What can hang from each mark
guga: zarolom
velol: keni pide
fugifo: fasadel
pide: rumas
fasadel: zudu
falu: rumas
figege: zudu
ribi: sirum
bolaz: zudu
sirum: falu
luse: robetul
keni: fuzev luse velol
rumas: fasadel rulof
nalig: falu
fuzev: keni robetul
rulof: zarolom

Every row comes from one small tree of marks. The marks that hang from a mark follow it in brackets, in alphabetical order. Every link used is in the known rows. Which tree was each row made from?
Known rows
fugifo{fasadel}: [  0   8   1  -1   2  -5   1  -2   0   4   0   4  -5  -8   2  -3 -12  -5
   8  -1  -1   7  -5   6  11   2  -4  -2   2  -2   6   4   1   0  -5   2
  -9   5   2  -2  -2   4  -1  -1  -1   2  -6  -4  -7  -9  -2  -1]
velol{keni}: [ 1  0  6  2 -3  2  0  6 -8  6  2  6 -1  1 -1 -3  2  9  0 -4  9 -1 -1  0
 -3 -2 -2 -3  0  2  6 -4 -2 10  4  1  0 -4 -1  5 -1 -1  7  6 -3 -4  8  6
  1 -7  1  2]
nalig{falu{rumas{fasadel{zudu} rulof{zarolom}}}}: [-11   0 -15  -5   5  -5  16  -9   6  13 -14   3  -6  -7   3  -5 -18  -1
  -3   5  16   5 -11  -9  18 -11  14   5  -1 -11   7   4  12   4  11 -16
 -16 -11  -2  -3   1  -3  15   4 -14   8 -11   1   1   6 -13  15]
ribi{sirum{falu{rumas{fasadel{zudu} rulof{zarolom}}}}}: [-14  -3 -11  -6   6  -1  15  -8   4   6 -16  -8   0  -5   8  -1 -14   7
   6   4  13   6 -17 -15   3 -18   5   9  -6   0   1   6  20  -3  14 -14
 -11 -16   3  -1   9 -10  12   8 -20   5 -16   6  -7   5  -9   8]
keni{fuzev velol}: [ 17 -15   7   6   1  -6  -8  11 -17   0  19  -1  -7   7  -8  -4  20  -9
   5  -1   9  -4  -3   8  -5  -7   5  -8   3  -8  -2 -13   3   5   5  -3
  -5 -11  -6  -5  -1  15   1  12   3  -9  10  -1  -3  11   3 -12]
fuzev{keni{luse velol{pide{rumas{fasadel{zudu}}}}} robetul}: [ 25  -5  -1   3  -4  -2   2  29 -29  18  26   0 -26   6 -13 -20  36  -3
  11   6  10   4 -18   9   2  -2   5  -8   9 -14 -19 -29  -7  18  11  -6
 -13 -18 -15  15  -3  22   4  33   5 -12  -2   6  -1   0  19  -8]
nalig{falu{rumas}}: [ -9  -2  -1 -12  -2  -2   7  -9  -6   6 -12   0   0  -6  -2  -6  -9   3
  -5   5  10   2 -10  -2  14 -12   8   0   2  -1  -1   4  11  -7   4  -8
  -6  -2 -10   2  -2   0  13   4 -13   1  -4   1  -4   0  -6  10]
pide{rumas}: [ 1 -3  0 -6 -4  2  4  1 -2  4 -4  0 -5 -2 -4 -7 -1 -5  2  4  2  6 -1  8
  1  3  6  6  1 -4 -9 -1  3  0 16 -2 -8 -1 -4  7  0  3  8  3 -5 -5 -4  2
 -4  2 -3  3]
keni{velol}: [  6 -10   4   5  -2  -2  -3   3 -12   2  11  -2  -5   4  -4  -1  12  -3
   4   0   1  -2   0   2  -4  -4   1  -3   2  -4  -6  -6   2   2   2   1
  -2  -3   1  -1   0   7   0   9   3  -6   6   0  -2   8   2  -4]
falu{rumas{fasadel{zudu} rulof}}: [  1  -2 -13  -4   4  -5   2  -5  11  12 -12   3 -12  -8  10  -3 -21  -5
   0   3  10   4 -11 -11   8  -6  10  11   3  -7   6  -2  12   2  11 -16
 -18 -11   4   2   1  -4   8   8  -8   4  -3  -3   0   7  -4  10]
ribi{sirum{falu{rumas}}}: [-12  -5   2 -12   0   0   7  -7  -6   1 -15 -10   6  -4   4  -2  -7   9
   4   3   8   3 -17 -10   1 -19   1   5  -2   7  -5   5  19 -14   8  -8
  -3 -10  -3   3   6  -7  10   9 -20  -1 -10   6 -11   1  -2   3]
keni{luse{robetul}}: [ 17   3  -1   4  -5  -4  -1  12 -17   5   7  -1  -7  10 -10  -6  16 -12
   5  -1   5  -1   0   5  -2  -7   2  -5   3  -2  -3 -11  -2   7   8  -2
  -5  -1 -10   0  -4   7  -1  10   7  -6   3   1   1  -3  11  -7]
luse{robetul}: [ 11  10  -3   6  -5  -1  -1   7 -10   2   2   2  -6   4  -4  -3   5  -4
  -5  -3   4   0  -1   8  -4  -3   0  -1  -1   0   0  -6   0   7   8   1
  -6   1  -9   2   0   1  -4   4   1  -2   2   1  -1  -3   5   2]
velol{keni{fuzev luse} pide{rumas{fasadel rulof}}}: [ 17 -12   6   2   2  -3   1  23 -24  27  16   5 -18   7  -9 -11   8 -10
  17   1  21  -2 -13   0   5  -1  13  -9   9 -16   0 -24  -6  23  31  -9
  -8 -22  -2  16  -6  12  23  22 -13 -13  10   4   1   7   6  -3]
falu{rumas{fasadel{zudu} rulof{zarolom}}}: [  1   0 -16  -1   5  -3   7  -5  13  14  -8   5  -9  -6   6  -1 -18  -1
  -1   2  13   4  -9 -10   7  -6  11  15   0 -10  11   2   2   3  15 -15
 -19 -10   7  -1   3  -5  12   4  -8   5  -8   2   3   7 -12  13]
bolaz{zudu}: [11  3 -1  1  5  2  0  1  7  0 -7  5 -1  1  7  1  0 -6  3 -6 -5  2  6  3
 -2  1 -9  3  0  0  3  1 -1 -2  0  3 -3  4 -3 -5 -1 -2 -3  1 10  6 -2  1
 -3 -3  2  0]
figege{zudu}: [  8   5  -2   2   6   3  -4   0   9   0  -7   6   0  -1   6  -1   0  -2
   5  -4  -6   1   3   1   0  -1 -10   4  -2   2   1   2  -4   0   2   2
  -1   4  -3  -6   0  -2  -8   4  11   3  -4   1  -4  -3   0  -1]
nalig{falu{rumas{fasadel rulof{zarolom}}}}: [-11   2 -10  -5   6  -3  16  -9   4  14 -13   3  -4  -3  -1  -3 -19   2
  -2   4  15   3 -11 -11  18  -9  16   4   4  -9   8   5   1  -1  14 -14
 -14 -14   0  -3   1  -1  17   5 -16   7 -11   1   1   9 -13  16]
keni{fuzev{robetul} luse velol{pide}}: [ 33 -19   7   5   0  -8  -9  29 -37  14  38  -4 -15  12 -20 -12  43 -12
  14   1  13  -7 -10   8  -1 -11   7 -18   8 -14 -10 -30  -7  14  10  -2
  -3 -17 -13   7  -6  26   5  27   5 -17  10   4  -2   9  17 -19]
guga{zarolom}: [ -5   2  -1   8   3  -2   2  -1   0  -2   9   4  -3   3  -6   5   2   8
   3  -2   1   0  -2  -1  -4  -2  -1   4  -2   2  10  -3 -14   4   9   4
  -1   5   2   0   2  -2  -4  -6   3   0  -2   6   2  -3  -9   0]
pide{rumas{rulof}}: [  3   0  -4  -3   0   1   7   0   6   9  -5   0  -6  -1  -1  -3  -8  -7
   1   2   6   6  -1   1   0   7  12  10   3  -9  -4  -2   4   2  19  -4
 -12  -8   3   7   1   2  12   6  -7  -2  -3   0  -1  11  -4   8]
fuzev{robetul}: [ 8  5 -6 -2 -1  1  2  9 -4  3  6  3 -4  0 -5 -6 11  6 -4  1  3  2 -4  1
  1  0  2 -2  1  0 -2 -7 -7  7 -2  1 -5 -4 -7  4  1  6 -5  7  2  1 -6  4
  0 -2  6  0]
rumas{rulof}: [  2   3  -4   5   6  -1   3  -1  10   5   0   0  -1   1   4   5  -9  -2
  -1  -1   5  -1   1  -8  -1   5   8   4   2  -6   8  -1   2   3   4  -3
  -5 -10   9  -2   0  -1   3   3  -2   4   1  -1   4  11  -2   6]
keni{fuzev luse{robetul} velol{pide{rumas}}}: [ 36 -17   9   7  -6  -8  -8  29 -43  16  32  -3 -19  14 -21 -14  39 -24
  15   0  15  -4  -8  19  -5 -12   8 -13   7 -16 -13 -29   0  15  28  -3
  -9 -13 -18   9  -6  23  10  26   0 -23  14   3  -5   9  14 -15]
sirum{falu{rumas}}: [ -5   2  -2 -11  -2  -2   4  -9  -7   8 -16  -5   2  -5  -1  -7  -5   4
  -2  -1   8   3 -10  -6   1 -15   8   3   0   8  -1   3  10 -11  10  -9
  -7  -7 -10  -2   1  -4   7   6 -19  -1  -6   4  -7   4  -3  11]

Which tree is each row?
[ 24   0   4   5  -3   0   0  25 -25   8  26   0 -15  11 -16 -15  40   5
   4   3   9   0 -11   6  -2  -3   4  -8  11  -5 -10 -22 -13   9  -2  -1
  -8 -17 -12   6  -3  22  -4  30  12 -10   0   7   1   0  19  -9]  fuzev{keni{luse velol} robetul}
[ 34 -18   2   6   1  -5   0  29 -33  21  38  -2 -17  13 -24 -13  42 -13
  14   2  20  -3  -8  10  -2  -8  17  -9   7 -22  -8 -28 -12  18  25  -3
 -11 -22  -8   9  -4  26  15  28   1 -18   4   8  -1  16   8 -11]  keni{fuzev{robetul} luse velol{pide{rumas{rulof{zarolom}}}}}
[ 16  -2   8   7  -6  -1  -3  21 -31  20  18   4 -10   8 -10  -7  18  -1
   8  -5  13  -5  -8   5  -2  -7  -2 -12   3  -5   0 -19  -8  19  15   4
   2  -4  -7  17  -7   4  13  15  -5 -15  12   8   1  -9  13  -1]  velol{keni{luse{robetul}} pide}
[ -2  -4 -11  -6  -2  -2   7   1   2   6 -11   2 -15  -6   4 -10  -9 -12
   6   7   2  11  -5   4   6   1   5   5  -1  -7 -11  -4  12   9  19 -11
 -15  -3  -5   4   2   0   6   4  -5   1  -7  -3  -4   2  -3   1]  pide{rumas{fasadel{zudu}}}
[ 20 -14  12  -2  -5  -1  -3  23 -32  22  20   4 -11   6 -14 -13  21  -7
  13  -1  18  -2 -11  11   1  -6   5 -10   5 -10  -5 -22  -4  18  26  -1
  -1 -11 -10  20  -8  12  23  18 -10 -20  13   8  -2  -2   7  -7]  velol{keni{fuzev luse} pide{rumas}}
[ 23   1   9  10  -5  -2  -3  21 -27   6  21   0 -15  14 -13 -10  32  -4
   5  -1   9  -2  -7  10  -6  -4   1  -7   9  -5  -8 -19  -6   7   5  -2
  -8 -12 -12   3  -4  17  -1  24  10 -12   6   3   1   0  16  -9]  fuzev{keni{luse{robetul} velol}}
[ 32 -15   3   4   0  -8  -7  24 -30   6  30  -3 -12  13 -19 -13  41 -13
  10   1  12  -4  -5   7  -3 -12   9 -14   8 -10  -7 -25  -4  12   6  -5
  -9 -17 -15  -3  -4  26  -1  25  11 -13   8   2  -2   9  15 -20]  keni{fuzev{robetul} luse velol}
[ -7   4 -15  -4   5  -4  12  -9   5  14 -17  -3  -4  -5   4  -6 -14   1
   1   0  13   6 -10 -14   4 -14  13   9  -2  -1   7   3  11  -1  17 -17
 -16 -16  -1  -8   4  -6  10   6 -20   6 -12   3  -1  10 -10  16]  sirum{falu{rumas{fasadel{zudu} rulof{zarolom}}}}
[ 37 -15   7  10  -2  -9  -7  28 -38  18  32  -3 -20  15 -19 -11  34 -25
  14   0  18  -5  -8  15  -5 -10  13 -11   9 -19 -10 -30   1  17  30  -5
 -12 -18 -12   8  -6  23  12  27  -1 -20  14   2  -3  15  13 -12]  keni{fuzev luse{robetul} velol{pide{rumas{rulof}}}}
[ 34 -12   7  10  -3  -9  -8  23 -34   5  27  -3 -14  16 -18 -10  37 -21
  10  -2  13  -5  -2  12  -7 -15   6 -13   7 -10  -5 -24   1  12  14  -5
  -9 -13 -16  -6  -4  22   0  22  10 -15  13   0  -2   8  14 -19]  keni{fuzev luse{robetul} velol}
[  3   1  -6  -2   3   1   4  -6   8  12  -1   3   1  -2  -2   2  -8   6
  -6  -1  13   0  -5  -7   2  -4  12  16   2  -7  14   5  -6  -6  12  -5
 -12  -8   8   3   0  -3  15   3  -8  -1  -6   6   3   8 -12  14]  falu{rumas{rulof{zarolom}}}
[ 20   9   2   0  -2   2   2  22 -15   7  17   2 -11   8 -13 -14  30   6
   1   2   9   1 -11   4   1   1   3  -5   9  -2  -6 -18 -15   7  -3  -2
  -6 -14 -13   8  -3  17  -4  23   9  -5  -5   6   3  -6  17  -6]  fuzev{keni{luse} robetul}
[  8  -8   3   1   0   0   4  17 -19  29  10   5 -17   5  -6  -8   2  -6
  16   1  15   0 -11  -4   6   2  10  -5   8 -12  -4 -18  -6  20  29  -6
  -7 -16   3  18  -5   5  23  18 -13 -11   7   5   1   5   6   3]  velol{keni{luse} pide{rumas{fasadel rulof}}}
[ 16  -9   5   5  -2  -3   0  20 -24  15  19  -2 -22   7  -7 -14  26  -8
  15   5   8   2 -14   8   1  -2   3  -7   8 -13 -17 -22   0  12  13  -7
  -8 -13  -8  11  -4  16   8  25   2 -13   3   2  -1   2  12  -8]  fuzev{keni{luse velol{pide{rumas{fasadel{zudu}}}}}}
[-12  -3  -2  -7   4   1  13  -8   0   5 -12  -9   7  -2   3   2  -9  12
   2   1  13   3 -14 -13   0 -16   6  10  -4   2   3   9  12 -10  13  -8
  -6 -15   4   1   7  -8  15   8 -21   1 -14   9  -7   6  -9   8]  ribi{sirum{falu{rumas{rulof{zarolom}}}}}
[ 27  -8   7   5  -3  -3  -2  28 -32  25  21   5 -15   9 -14 -12  18 -11
   9  -4  24  -3 -11  11  -3  -4  11  -8   6 -15   1 -26  -3  24  33  -3
  -9 -17  -9  19  -7  12  22  22 -11 -18  14   8   0   2   9  -1]  velol{keni{fuzev luse{robetul}} pide{rumas{rulof}}}
[ 26  -1   9  11  -4  -2  -1  24 -29  18  25  -1 -20  13 -14 -11  29  -7
   8   0  13  -1 -11  10  -5   1   7  -4  11 -14 -11 -24  -6  11  18  -2
 -10 -16  -7  14  -5  18   9  29   2 -17   7   5   1   7  15  -3]  fuzev{keni{luse{robetul} velol{pide{rumas{rulof}}}}}
[ 20  -1   6   3  -4   3   0  24 -26  14  25   2 -17   4 -14 -15  32  10
   1   3  10   1 -15  12  -2   4   5  -4   8 -10 -14 -21 -13  10   9   3
  -8 -15 -10  19  -1  19   4  27  -1 -13  -2   9  -3   1  14  -2]  fuzev{keni{velol{pide{rumas}}} robetul}
[ -5   6 -14  10  11   0  13   0  15  12  -1   5  -8   5   2   5 -16  -2
   5  -1   8   1  -1 -16   6   6  13   7   3 -11  14   2 -15  10  14  -9
 -12 -18  16  -9   5   0   5   2  -5  11 -10   0   7  16 -11   8]  rumas{fasadel rulof{zarolom}}
[ 26  -3   7   6  -3   0  -2  29 -31  15  32  -1 -17  11 -17 -14  42   6
   7   2  10  -2 -14   7  -1  -2   3 -10  11  -9 -13 -26 -16  11   1   1
  -4 -16 -11  14  -4  22   1  31   7 -13   2   8   1   0  20  -9]  fuzev{keni{luse velol{pide}} robetul}
[ 27 -25  11   3  -2  -8  -7  22 -35  15  31  -5 -15  11 -18 -12  34 -20
  19   3  12  -4  -7  13  -1 -10   9 -12   8 -16 -14 -24   1  10  22  -4
  -4 -13 -10   8  -6  23  14  23   0 -21  12   2  -4  12  10 -17]  keni{fuzev luse velol{pide{rumas}}}
[ 28 -24   9   5   1  -9  -6  22 -30  18  30  -5 -16  11 -16  -9  30 -21
  18   2  14  -5  -6   9  -2  -7  13 -10   9 -19 -10 -25   1  11  23  -6
  -7 -18  -5   8  -6  22  16  25  -1 -19  12   1  -2  18   9 -14]  keni{fuzev luse velol{pide{rumas{rulof}}}}
[ 18  -8   7  -3  -4   2  -2  24 -28  20  19   7 -11   0 -12 -14  18   4
   4  -1  19  -1 -14  12   0  -1   5  -9   2  -9  -3 -21  -8  21  23   1
  -5 -12 -11  24  -4  11  18  17 -14 -15   8  11  -3  -4   6  -1]  velol{keni{fuzev{robetul}} pide{rumas}}
[  0  -3  -9  -8   0  -4   0  -4   3   7 -12   3 -10  -9   7  -7 -14  -3
   1   5   6   4 -11  -4   9 -10   3   7   1  -2   0  -2  10  -1   8 -14
 -14  -2  -4   3   1  -4   5   4  -7   1  -4  -2  -4  -2  -3   5]  falu{rumas{fasadel{zudu}}}
